(in the rows, 128 means zero)
Known rows, with every way that one mark hangs from another:
j138(j204(j50(j404) j95(j248)) j661): [123 131  66 111 118 117 134 110 131 130 117  85 154 139 183  98  89  96
 117  87 129 145]
j50(j204): [160 156  96 122 146 162 116 151 133 129 175  67 157 103 160 103  52 104
 112 103 116 100]
j50(j204(j138(j661)) j404(j95(j248))): [150 144  74 112 129 169 139 123 116 110 132  86 135 125 168  95  52 102
 104  87 119  98]
j138(j204(j50 j95) j661): [127 128  82 121 136 109 146 125 127 146 109  99 148 123 174  89  83  87
 115  95 108 148]
j651(j976(j204(j50 j95))): [139 132  79 102 110 203 144 156 121 165 172 107 147 131 144  99  84 124
 112  90 127 116]
j95(j248): [164 148  80 106 135 135 117 145 138 131 193  63 170  96 158 154  75 105
 122 107  96 113]
j976(j204(j50 j95(j404) j138(j661)) j651): [130 129  78  95  92 157 166 143 106 204 141 127 122 158 131  50  85 111
 102  98 132 101]
j976(j204(j138)): [160 140 103 119 114 157 139 147 119 153 163 107 136 104 127 107  61 112
 106 112 128 117]
j651(j976(j204(j50 j95(j248) j138))): [138 118  64  92 100 209 145 134 111 156 174 129 132 142 135 115  95 131
 117  95 147 103]
j204(j50 j95(j404) j138): [150 112  94  94 107 180 149 101 106 160 179 138 120 135 147  71  97 115
 122 115  88 109]
j976(j204(j50 j95(j248 j404) j138) j651): [136 125  68  73  78 175 160 135 110 192 181 124 129 168 129  81  92 139
 108 102 160  85]
j976(j204(j50(j404(j95)) j138(j661)) j651): [132 140  75 100  92 168 171 155 108 179 115 118 137 155 135  69  51 115
  94  85 115 123]
j204(j50(j404(j95)) j138(j661)): [141 125  84 108 120 167 155 115 107 134 122 122 138 135 159  80  61  95
 110  95  63 138]
j50(j204(j95 j138) j404): [155 144  93 125 108 194 129 109 118 117 162 110 106 106 156  69  61 120
 111  98 119 106]
j976(j204(j50 j95 j138) j651): [139 129  83  92  88 183 171 146 114 183 158 142 113 143 122  83  72 133
 106  98 134 110]
j138(j204(j95(j248 j404)) j661): [139 135  75 121 131  85 130 133 130 156 131  66 150 106 176  92  99  90
 117 100 129 126]
j661(j138(j204(j50))): [148 140  82 110 126 110 132 150 139 130 134  85 164 120 140  93  60 116
 115  80 106 132]
j404(j50(j204(j138)) j95(j248)): [128 125  77  67 150 174 157 150  94 128 147  95 148 145 161 127  57 137
 115  92 140  94]
j248(j50(j204)): [167 166  91 107 145 164 110 149 133 138 162  62 139  79 154 106  54 117
 119  99 113  90]
j651(j976(j204(j50(j404) j95(j248) j138))): [135 125  62  93  85 218 138 128 112 149 171 124 132 144 141 102  89 136
 116  89 148 111]
j248(j50(j204(j138) j404) j95): [179 175  79 103 115 175 110 125 121 127 134  73 156  81 142  85  62 116
 117 123 117  81]

Rows:
[155 131  71  96 123 134 130 105 113 157 154  99 102  90 153  99 109 103
 128 104 100  92]
j204(j95(j248(j50) j404) j138(j661))
[139 139  90 133 135  88 135 139 127 165 122  70 143  95 172  67  87  86
 115 101 111 138]
j138(j204(j95(j404)) j661)
[143 142  71 109 131  88 125 130 130 161 124  59 137  90 172  94  98 100
 122  96 129 118]
j138(j204(j95(j248(j50) j404)) j661)
[135 117  66  98 107 165 140  84 114 122 148 129 124 145 163 103  97  99
 121  96  96 122]
j204(j50(j404) j95(j248) j138(j661))
[146 131  75  85 104 180 134 108 134 122 185  96 150 143 171 117  91 119
 121  96 101 121]
j204(j50(j404) j95(j248))
[171 152  78  83 147 162 140 153 132 126 162  60 142  96 164 139  57 124
 115  86 115  87]
j404(j95(j248(j50(j204))))
[114 127  72  84 148 155 138 129  96 128 136 105 129 141 161 111  82 112
 122  96 144  98]
j404(j50(j204(j95(j248) j138(j661))))
[161 145  72  95 117 100 126 142 141 141 145  64 130  87 141  92  86 132
 122  76 128 103]
j661(j138(j204(j95(j248(j50) j404))))
[154 152  81 110 116 183 118 124 136 111 179  69 138 119 173 103  69 119
 112  91 137  95]
j50(j204(j95(j248)) j404)
[168 165  73  93 117 152 102 135 136 129 178  52 154  81 160 137  73 121
 126  98  98 110]
j95(j248(j50(j404)))
[140 149  73 106 100 204 121 160 121 161 168  85 176 137 148  89  67 122
 109  92 126 124]
j651(j976(j204(j50(j404))))
[125 133  59  89  78 168 159 130 116 167 137 127 121 164 138  87  82 118
 102  87 146 110]
j976(j204(j50(j404) j95(j248) j138(j661)) j651)
[151 122  78  85 105 187 151 110 110 124 161 118 145 142 157 111  66 124
 114 100  89 127]
j204(j50(j404(j95(j248))) j138)
[125 127  77  90 107 193 143 161  89 185 162 111 131 126 135  74  91 140
 119 100 144 109]
j651(j976(j204(j95(j404(j50)) j138)))
[149 113  95 101 115 183 155 102 112 138 169 146 113 123 146 101  87 115
 124 107  83 124]
j204(j50 j95 j138)
[130 138  67 115 100 194 129 145 106 160 138 113 153 140 140  77  71 108
 109  92 121 126]
j651(j976(j204(j50(j404) j138(j661))))
[140 129  77 106 107 203 136 151 107 167 167 120 152 132 129 101  73 124
 114 101 129 119]
j651(j976(j204(j50 j138)))
[148 134  90 131 140 159 138 118 117 130 141 113 105 105 154  83  71  89
 111  97 113 100]
j50(j204(j95 j138(j661)))
[169 142  78  86 140 169 146 138 119 127 155  86 122  93 153 135  57 129
 117  91 116  88]
j404(j95(j248(j50(j204(j138)))))
[156 146  83 108 134 161 125 118 115 153 139  95  97  90 151  67  79 106
 120  99 116  80]
j248(j50(j204(j95(j404) j138(j661))))
[137 122  79  90 114 128 135 119 127 156 164  88 160 142 172  93 101 121
 123 106 144 121]
j138(j204(j50 j95(j248 j404)))
[129 130  77 100  96 161 171 144 112 184 131 138 115 146 128  79  76 108
 103  92 126 112]
j976(j204(j50 j95 j138(j661)) j651)
[125 130  79  87 127 110 134 143 115 158 152  71 159 123 172 100  94 130
 126 105 151 126]
j138(j204(j95(j248 j404(j50))))
[150 123  74 116 130 132 142 109 118 131 154 115 110  96 153 129  97  91
 121 101  91 114]
j204(j95(j248) j138(j661))
[148 132  89 106 103 182 129 109 112 131 165 121 145 127 149  90  64 115
 120 110  81 135]
j204(j50(j404) j138)
[125 133  81 123 119 124 138 119 130 138 105  94 146 127 179  72  76  92
 114  90 109 158]
j138(j204(j50(j404) j95) j661)
[141 134  78  97 115 139 145 132 130 129 135  77 174 137 177 108  60 125
 113  93 125 148]
j138(j204(j50(j404(j95(j248)))))
